Each row was made from one small tree. Brackets hold a mark, then the marks that hang from it, in the order of their numbers. Every link used is in the known rows. Write each row's tree.
Known rows
(j_54 (j_585 j_158 j_645) j_749): [ 16.4 -20.5  13.4 -37.7  12.0  -5.3 -50.1 -11.9  -6.2  14.8 -47.3 -31.8
  13.5  59.8  -2.2  34.0   8.8 -14.0   2.8  21.4   8.9 -31.9 -10.3  -9.7
  52.6   3.2   9.7]
(j_47 (j_32 (j_488 j_640)) j_222 j_634 (j_749 j_645)): [  1.1 -49.4  27.8  13.7 -14.5  19.4  -5.5  -4.0   9.1   7.3  -2.3  15.5
 -27.3  17.3 -58.7  -4.5 -59.5 -20.4 -40.5 -13.2 -51.8  -2.5   6.4 -20.4
  29.9  42.1   8.5]
(j_634 (j_488 (j_640 j_222) j_749)): [-39.9   5.9 -24.5 -18.8   8.7 -26.6  31.6 -11.8 -11.3  11.9  12.8  -6.8
  13.7   3.4  12.7   7.1 -33.7  34.7  13.2   7.7  24.0   2.6   3.9  -5.9
   8.9  17.4  24.3]
(j_32 j_488): [ 20.4 -33.5  19.6 -16.3  -2.6  57.6   5.3  19.1  28.8   7.8 -21.2 -22.3
  12.5  28.2  19.1 -29.3  -8.9 -11.4  13.8  15.4   7.5   0.8  21.5 -29.6
  19.2  13.3  14.9]
(j_264 (j_47 j_32 j_222 j_634) j_158): [ 49.0 -11.1   2.6  46.0 -10.9  -3.6 -31.9  11.2  10.7  -1.9  18.1  -2.6
  34.4   4.2 -17.8 -46.2 -24.3  15.2  -6.6  -6.1 -17.9 -51.0 -39.0 -18.3
 -25.5  -3.5 -77.6]
(j_488 j_749): [-17.3 -26.2 -23.7 -11.6   6.9   9.6   0.0   6.5  -1.2  -2.1 -16.4 -13.6
   8.4  12.7  27.3 -18.1  -7.4  27.6   4.3   2.0  25.8 -11.2  -8.1 -15.9
  -6.8 -11.8  -5.2]
(j_222 j_488): [-10.8 -21.4  -9.2 -14.4 -13.8  46.8 -11.6  -1.8  -4.9   0.0   2.7 -29.5
   4.7  20.4  23.3 -33.4  -2.3  -2.4   5.5   7.4  28.0  -3.6  17.6 -23.6
  25.5  -0.2   5.9]
(j_640 (j_488 j_264 j_634)): [-10.9  35.6  16.4 -10.0 -10.7   5.5 -12.6 -17.7   9.6  -9.1  10.5  -3.8
  -1.4   9.8  38.5  11.2  54.7  -3.1  32.1  -9.7  11.1  14.5  -2.4  18.9
  -5.3   4.8 -18.0]
(j_32 (j_488 j_634 j_749)): [ -8.6 -27.7  11.1  -7.9  13.9  17.5  -5.9  15.3  -0.8  -7.4 -19.1 -12.3
 -10.0  -5.8  12.7 -27.5  -7.8  12.3  -6.8   2.1   9.2  38.0   8.3   0.5
  -8.8   1.8  48.7]
(j_264 (j_47 j_32 j_222) j_158): [ 52.4 -10.8 -18.9  46.8 -23.9  13.5  -5.2  26.5   2.3   4.2  -3.9  -8.4
  48.6   6.5 -17.8 -33.7 -20.6  17.9  -6.5   3.1  -9.9 -58.4 -32.5 -46.1
 -12.4  -9.7 -84.3]
(j_54 (j_585 j_645) j_749): [ -4.0 -26.6  -2.3 -34.9  12.2  -4.4 -47.4 -11.1  -3.2  -2.8 -20.1 -30.9
  38.8  62.8 -36.8  20.5  -6.5   4.4   1.4  16.5   4.7 -15.3  -3.7 -19.1
  54.9  14.4   1.6]
(j_640 (j_222 j_488)): [-21.2  -0.9 -21.9 -28.5  -4.1  26.4   9.3  -5.1   5.6  11.7  11.1 -39.7
  14.8  19.9  11.7 -37.7 -27.5   2.5  11.1  14.7  23.5   0.5  26.7 -25.5
  36.5  19.2  14.9]
(j_32 (j_488 j_222 j_264 j_749)): [  1.2   6.3  -2.5 -21.1   7.8  19.1  47.2  41.0  14.9  -7.6 -31.9  -7.6
 -16.8 -27.1  -1.5   5.9 -23.1 -34.0  16.8  14.2  -1.1   5.4  35.0   2.2
 -17.0 -19.5  40.0]
(j_32 (j_488 j_222 j_264 j_634 j_640)): [ 23.7   3.7  23.3 -12.7   8.1   8.9  35.4  17.0  31.1  26.3 -10.3  14.4
 -16.3 -36.2 -43.8   5.9   5.0 -49.4   5.5   8.7 -18.4  64.2  31.9  12.9
  -1.7  -5.9  44.9]
(j_640 j_222): [-11.2 -11.6 -13.8 -30.6   2.7   7.7  14.1  -5.2  29.6  19.9  -3.0 -33.2
  29.6  29.7  15.7 -28.8 -22.6  16.0  24.0  15.2  17.5  -8.7  11.6 -24.6
  26.4  17.2 -20.9]
(j_47 j_32 j_222 j_634): [  0.5 -20.8   1.5   7.1 -13.2  -7.7 -20.3  -7.3  15.2   4.7  20.7 -15.9
  20.4  27.3  -6.9 -47.6 -46.7  11.9  10.6  -6.0  -3.1 -34.8 -17.5 -32.6
   0.8   3.4 -63.5]
(j_54 j_585 j_749): [ 16.0 -21.0 -15.1 -29.7  13.9   0.7 -29.3  -0.4  12.4   4.7   9.9 -36.8
  36.0  46.4   2.7  -9.0  10.5   0.2  10.0   7.2  38.7 -23.9  -1.8 -31.2
  43.9  13.6  19.0]
(j_634 j_488): [-17.5  -1.9   4.9  -8.9 -21.5  23.5 -19.1  -9.3 -10.6 -14.8  12.9 -23.4
  18.4  35.4  67.2   0.3  -3.1  24.6  35.9   8.2  29.4 -27.3   8.8 -22.3
  16.2   0.4 -23.5]
(j_488 j_264 (j_640 j_222) j_749): [-26.5  13.2 -37.8 -19.7  29.2 -22.0  57.5   3.9  27.8  37.6 -13.3  16.0
   9.3 -10.2 -37.2  -0.1   0.5  -5.7  -3.6   3.3  12.8  17.1  -4.3   0.5
  -3.4   5.6  15.7]
(j_47 j_32 j_634 j_749): [  8.4 -38.6  31.5  -9.6 -12.6   4.0 -33.5 -19.5  -5.9  10.2  45.5  -8.9
  -1.9  23.7   8.1 -31.6 -18.1   6.2   6.4  -7.0   5.0 -31.9   4.6 -22.9
  18.3   7.5 -48.0]
(j_640 (j_222 (j_488 j_634 j_749))): [-49.1   6.0 -29.3 -18.9  11.4 -12.3  -2.3 -11.4 -25.2  -1.3  12.3 -28.3
  -8.2 -19.1   8.3 -38.9 -27.7  24.2  -8.8   0.1  28.1  41.0  14.1   4.5
   8.5   2.7  48.9]
(j_488 (j_264 j_158) j_634 j_640 j_749): [  4.4  17.8 -16.8  23.1  32.6 -30.5  18.9  -1.2  -5.9  26.8  10.4  36.9
 -18.6 -14.4 -30.4  12.7  55.6 -10.5 -45.6 -14.6   7.8  29.4 -24.1  28.0
 -56.7 -22.2  29.4]
(j_54 (j_585 j_158)): [ 28.6 -17.9   9.1 -17.4  24.5  18.6 -15.6 -14.6  19.1  11.7 -34.8 -43.3
   7.7  37.0  45.7   6.2  20.1 -21.2  21.7  21.2  19.7 -51.7 -11.4 -29.0
  26.3 -17.3  -1.1]
(j_47 j_32 (j_634 j_488) j_749): [-13.5 -12.0  40.7  -3.1 -26.5  -2.4 -45.0 -30.9 -35.9 -13.8  64.7  -7.4
   0.4  23.5  51.0  -6.0 -24.9  18.3  23.4  -5.5  13.5 -46.2  15.9 -20.5
  18.0  10.3 -43.0]
(j_222 (j_488 (j_264 j_47 j_158) j_634 j_640 j_749)): [ 14.4  20.7 -21.4  43.8  23.4   0.7  -3.6  13.7 -22.1   4.6   2.3  39.8
 -13.3 -57.4 -43.0  -6.1  60.4 -17.5 -47.5 -11.6   6.9  47.6 -20.3  32.8
 -43.0 -26.4  40.6]
(j_640 j_222 (j_488 (j_749 j_645))): [-51.3   9.4 -22.0 -35.5  -6.4 -16.1  25.6  -9.1  -3.2 -40.4 -37.7 -22.1
  -8.5  40.4  51.6  22.1 -25.0  42.3  12.3  -1.0  -5.0 -15.9  -7.8   1.1
  23.5  22.0  15.7]
(j_222 (j_488 (j_264 j_158) j_634 (j_749 j_645))): [-33.6  27.7 -25.0  21.9   7.0  -7.1  -7.9  -0.9 -39.9 -32.3 -15.1  24.2
 -48.7  -0.4  21.6  27.2  44.7 -17.9 -63.2 -18.0  -2.3  18.6 -10.4  25.0
 -29.4 -30.4  53.3]

Write each row's tree
[-35.0 -12.7 -15.7  -4.8   4.5   6.6 -26.7  -6.9 -36.1 -12.7   7.5 -17.6
 -16.7 -17.1  23.2 -33.8  -3.7  18.3 -15.2  -6.1  30.6  37.4   3.5   0.4
  -6.4 -13.1  41.6] | (j_222 (j_488 j_634 j_749))
[-37.1   5.8   0.3 -25.5 -20.4 -32.3  -1.8 -12.8 -28.0 -59.3 -28.3 -18.3
 -40.0  -0.7  54.3  34.0 -21.7  32.4  11.6  -7.9 -15.7  16.5  -0.2  29.1
  -4.0 -10.7  20.4] | (j_640 (j_488 j_222 j_634 (j_749 j_645)))
[ 13.3   5.0  15.6  -5.1  24.1  -7.7   8.2  -2.8  58.8  32.9  -2.1  28.2
  25.8 -23.0 -48.8 -23.3  15.0 -16.7  18.2   1.5  -8.5  28.4 -17.3  24.5
   7.1  15.2 -19.2] | (j_488 (j_264 (j_47 j_634)) (j_640 j_222))
[-34.7  27.8  -6.9  24.4 -12.5   2.0 -29.7   4.4  13.5 -59.4 -41.8  20.7
 -10.5 -16.3   4.8  12.2   4.2  18.3  11.0 -23.8 -42.6 -12.8 -39.8  49.8
 -20.4  15.7 -25.1] | (j_640 (j_488 (j_264 (j_47 j_222 j_634)) (j_749 j_645)))
[-18.3  51.9 -33.1   5.1  24.3 -36.0  50.2  -3.2 -10.9  19.7  27.5  23.2
  -0.1   3.5  -1.3  35.0  12.5   0.9 -14.9   2.3  16.3 -14.2   0.7  13.4
 -33.5   2.8  30.4] | (j_634 (j_488 (j_264 j_158) (j_640 j_222) j_749))
[ 34.6  21.9   1.3  10.6  13.8 -32.4  25.4  -6.3   7.4  29.8  19.5  18.4
 -21.6 -21.4 -37.8  16.4  34.3 -36.6 -19.9  -2.3  -2.9  30.3   7.9  29.4
 -43.2 -24.8  12.5] | (j_488 j_222 (j_264 j_158) j_634 j_640)
[-16.0  -3.6  11.4  -7.6  11.4 -11.3  46.6  22.8   6.7 -16.4 -58.3  32.1
 -48.0 -34.6 -33.1  41.0 -10.5 -34.3 -31.1  -1.4 -36.5  65.8  16.3  26.6
  -8.3 -19.2  78.0] | (j_32 (j_488 j_222 j_264 j_634 j_640 (j_749 j_645)))
[ 25.1 -24.9   9.7  51.7 -25.2   3.8 -52.8  -2.8 -14.4 -21.4   3.9  11.1
  -2.8   8.7 -19.5  -4.2 -26.9  14.4 -37.0 -16.4 -48.0 -51.9 -29.1  -3.2
  -1.5  10.7 -68.2] | (j_264 (j_47 j_32 j_222 j_634 (j_749 j_645)) j_158)
[ 64.4  12.4  -4.2  21.1   5.9   5.0  30.7  24.4  31.0  23.2 -11.2  21.1
  12.7 -32.5 -39.5  15.7  34.0 -35.0  -1.8  10.5 -14.0  -2.3  -5.2  15.0
 -23.4 -26.8 -20.6] | (j_488 j_222 (j_264 j_47 j_158) j_640)
[-38.6  67.1 -24.9  -1.7   8.7 -46.6  22.6 -14.9 -13.4 -34.3 -14.4   8.4
 -31.3  21.8  37.5  49.4  32.6  11.8 -24.9 -15.0 -16.4   2.1 -13.6  40.7
 -27.8   8.7  26.4] | (j_640 j_222 (j_488 (j_264 j_158) j_634 (j_749 j_645)))
[ 11.1  20.0  13.9  16.5 -36.4  19.9   0.5  24.4  -3.0 -26.9  -8.9  22.3
  47.8  -5.0  47.0  13.8  19.1   2.2  46.9   7.1  10.5 -42.2 -11.7 -40.7
  22.0 -26.0 -75.3] | (j_634 (j_488 (j_264 (j_47 j_32))))
[-10.2 -35.6  15.4 -14.2   6.0  -9.6  30.1  13.6  -3.5 -21.5 -54.5   9.1
 -43.2 -22.1 -25.3  23.3 -39.1  -4.7 -31.3   3.2 -31.8  63.5  16.0  13.1
   2.6  -9.5  82.7] | (j_32 (j_488 j_222 j_634 j_640 (j_749 j_645)))
[ 26.3  14.5  -0.6  21.4  21.5 -13.5   7.6 -11.2  10.7  40.5  14.0  28.8
  -8.2   4.3 -28.5  12.5  66.3 -28.1 -34.5 -10.7   4.6  27.9 -15.0  17.2
 -36.5 -12.9   6.8] | (j_488 (j_264 j_158) j_634 j_640)
[-20.0  25.2   8.8 -29.7  -4.4 -18.4  -6.0 -26.3  10.9  -1.4  18.3 -35.2
   9.5  20.9  32.6 -14.9  -1.6  31.7  38.3   3.7  12.9  15.0   6.5   9.3
  15.6  32.0  -8.3] | (j_640 j_222 (j_488 j_634))
[ -3.6  43.1  14.3 -20.0 -21.1 -12.6   2.1 -12.3   6.8 -14.7   9.7 -15.0
 -17.8 -14.5  31.4  21.4  22.7  -9.6  47.9  -1.5  -0.2  15.1  22.2  29.1
 -10.1  -8.5 -11.3] | (j_640 (j_488 j_222 j_264 j_634))
[  7.3 -20.9  23.3 -19.5  21.4   5.3  24.1  -2.1  34.0  41.9  -6.3  -7.6
   5.1   1.3 -40.7 -29.4 -20.0  -5.1  -4.9  11.3  -1.8  63.3  19.8  -6.8
  24.6  34.8  47.9] | (j_32 (j_488 j_634 (j_640 j_222)))
[ -5.9 -35.1  33.7 -12.9  -6.6  -6.5  29.0  -6.1  -0.6  17.3 -13.2  11.6
 -20.9   9.7 -37.8  15.5 -37.8  -9.1 -35.7   3.2 -38.4  40.6  24.4 -32.0
  57.7  34.3  30.5] | (j_47 (j_32 (j_488 j_634 (j_640 j_222))) (j_749 j_645))
[-21.0   2.3  -9.7 -20.9  -0.4  -6.9  20.7 -17.6   8.0  22.7  20.2 -12.4
  24.8  20.4  14.3   5.0 -22.8  20.3  23.5  10.2  19.6   0.4  12.4 -19.7
  28.7  27.1   0.8] | (j_634 (j_488 (j_640 j_222)))
[-12.8  19.1   0.3   1.2  -6.6  14.4  16.4 -10.3   7.2  15.2  16.4  23.8
  12.0   9.2  13.1  28.1  32.7 -16.3  18.9   2.1  15.6   0.5   2.4  -7.0
   4.3  -5.5  -9.6] | (j_634 (j_488 j_264 j_640))
[ 14.9 -23.7  11.3   7.9 -19.6  24.2   4.6  12.9  17.2  -2.9 -41.4  33.5
 -19.1 -42.7 -39.5  44.4  11.9 -32.1  -3.3  -3.4 -45.5  15.7  10.7  16.2
  25.7  -8.0 -18.8] | (j_488 j_222 (j_264 (j_47 (j_749 j_645))) j_640)
[  5.2   3.5 -30.7  34.3  11.3  20.2  21.6  24.9 -16.9 -23.2 -44.4  49.7
 -18.5 -20.0 -26.2  30.2  47.6 -24.8 -63.9  -9.4 -23.1   9.0 -28.8  17.6
 -16.3 -26.2  41.4] | (j_222 (j_488 (j_264 j_47 j_158) j_640 (j_749 j_645)))
[ 22.9  -1.9   8.8  57.1  -8.3   6.8 -65.7 -21.7 -16.2  12.5  66.9  12.1
  -1.4 -20.9 -31.2  -7.4  -7.5  14.5 -10.6 -18.4 -20.4 -22.8  -6.8  37.1
 -30.0  35.6 -25.0] | (j_264 (j_47 j_222 (j_634 (j_488 j_640)) j_749) j_158)
[  9.2  33.0  36.2  -8.0 -15.7  -7.4  -6.8  -9.7  15.4  -6.2  33.9   3.1
  16.5 -14.5  -2.0  -5.1   3.8  -0.2  47.1  -5.1 -18.5 -31.0   4.3   8.1
  25.2  29.7 -60.9] | (j_640 j_222 (j_488 (j_264 (j_47 j_32 j_634 j_749))))
[ -2.7  38.2   1.0  48.1   4.3  -8.8 -36.9 -33.4 -15.9  29.1  81.5  23.2
 -26.0  -5.3 -33.7  18.1  12.6 -22.0 -22.5 -23.9 -14.4 -25.9   8.9  41.8
 -48.1  35.2  -9.3] | (j_47 j_222 (j_634 (j_488 (j_264 j_158) j_640)) j_749)
[-21.6  18.7 -17.8 -10.7   4.2 -27.6  11.0   6.8  -5.9  -7.3 -11.4   4.7
 -19.8 -43.3   6.4   8.5   1.2  -2.6  13.0  -3.9   7.2  27.5  13.6  24.8
 -33.9 -36.4   7.6] | (j_488 j_222 j_264 j_634 j_749)
[ 57.7 -28.6  14.8  31.1 -21.5  24.5 -20.9  17.0 -15.1   8.3  19.0   3.5
  24.4   2.6   2.9 -14.4  11.7  12.1  -7.7   4.2  -1.6 -52.5  -9.1 -38.3
   2.9  -8.4 -68.8] | (j_264 (j_47 j_32 j_749) j_158)
[ 43.2 -24.0  29.7  26.7   7.3  24.5 -68.8 -10.3  -0.9   5.1  39.0  -3.4
  -1.8  -3.0   0.8 -32.1  22.5   8.6 -10.8  -8.8  -5.2 -24.0  -8.7  27.7
 -18.2  12.0 -37.9] | (j_264 (j_47 j_634 j_749) j_158)
[-27.4   6.9 -16.2 -19.1 -18.4 -12.1   5.9   3.3 -30.1 -34.3   6.8 -26.5
  -5.9 -10.8  59.5  15.2 -46.4  30.0  38.6   9.9  23.2 -21.8  23.2  -2.1
  -8.0 -18.6   5.9] | (j_634 (j_488 j_222 j_749))
[ 61.2 -21.7   5.4  26.0 -16.7  14.2   1.6  21.0   1.4  -0.3 -11.1  -0.6
  45.7  21.7  14.4 -23.8  14.6  12.2  -0.4  10.3   5.3 -51.2 -30.0 -44.2
  -0.7 -27.2 -68.7] | (j_264 (j_47 j_32) j_158)
[-46.1  55.4 -11.7 -20.4  10.7 -35.5  21.0 -12.5   0.2  -8.6   6.9  -4.4
  -2.7  -9.8  22.8   9.5  17.6  21.2  27.6  -6.3  12.2  19.7   0.7  30.8
 -11.4  15.7  11.2] | (j_640 j_222 (j_488 j_264 j_634 j_749))
[ 18.8 -38.0  46.7  -2.5 -16.1  27.7 -15.5   7.6 -15.2  11.7  16.6 -13.2
  -5.2   1.7  -1.1 -20.5 -16.6  -3.9  -2.9   2.1  -2.1  11.4  29.7 -37.7
  29.3  14.4  -1.0] | (j_47 (j_32 (j_488 j_634)) j_749)
[ 27.5  12.0  16.0  18.2 -11.1 -43.2  -8.0  11.7 -40.1 -50.6  27.1   0.0
   6.0 -20.7  42.3   0.7 -41.8  29.1  16.0   5.1   0.1 -48.9 -13.4   3.9
 -39.1 -35.2 -24.0] | (j_264 (j_47 j_32 (j_634 (j_488 j_222 j_749))) j_158)
[ -4.9   1.9 -27.8 -14.9  12.8 -16.1  52.1  14.4  12.4  18.3 -17.2  15.9
 -14.6 -34.3 -33.4  16.6  -4.4 -22.4   4.4   2.1   5.9  16.4   6.6  11.3
 -23.2 -29.9  18.2] | (j_488 j_222 j_264 j_640 j_749)
[ -0.9  -5.4 -26.0  18.5  11.6  34.6  14.6  25.9   0.6   2.6 -22.7  30.2
   5.4 -50.0 -37.7 -12.7  30.5 -19.1 -14.4  -3.6   9.0  29.4 -14.3   6.1
  -2.7 -17.5  26.4] | (j_222 (j_488 (j_264 j_47) j_640 j_749))
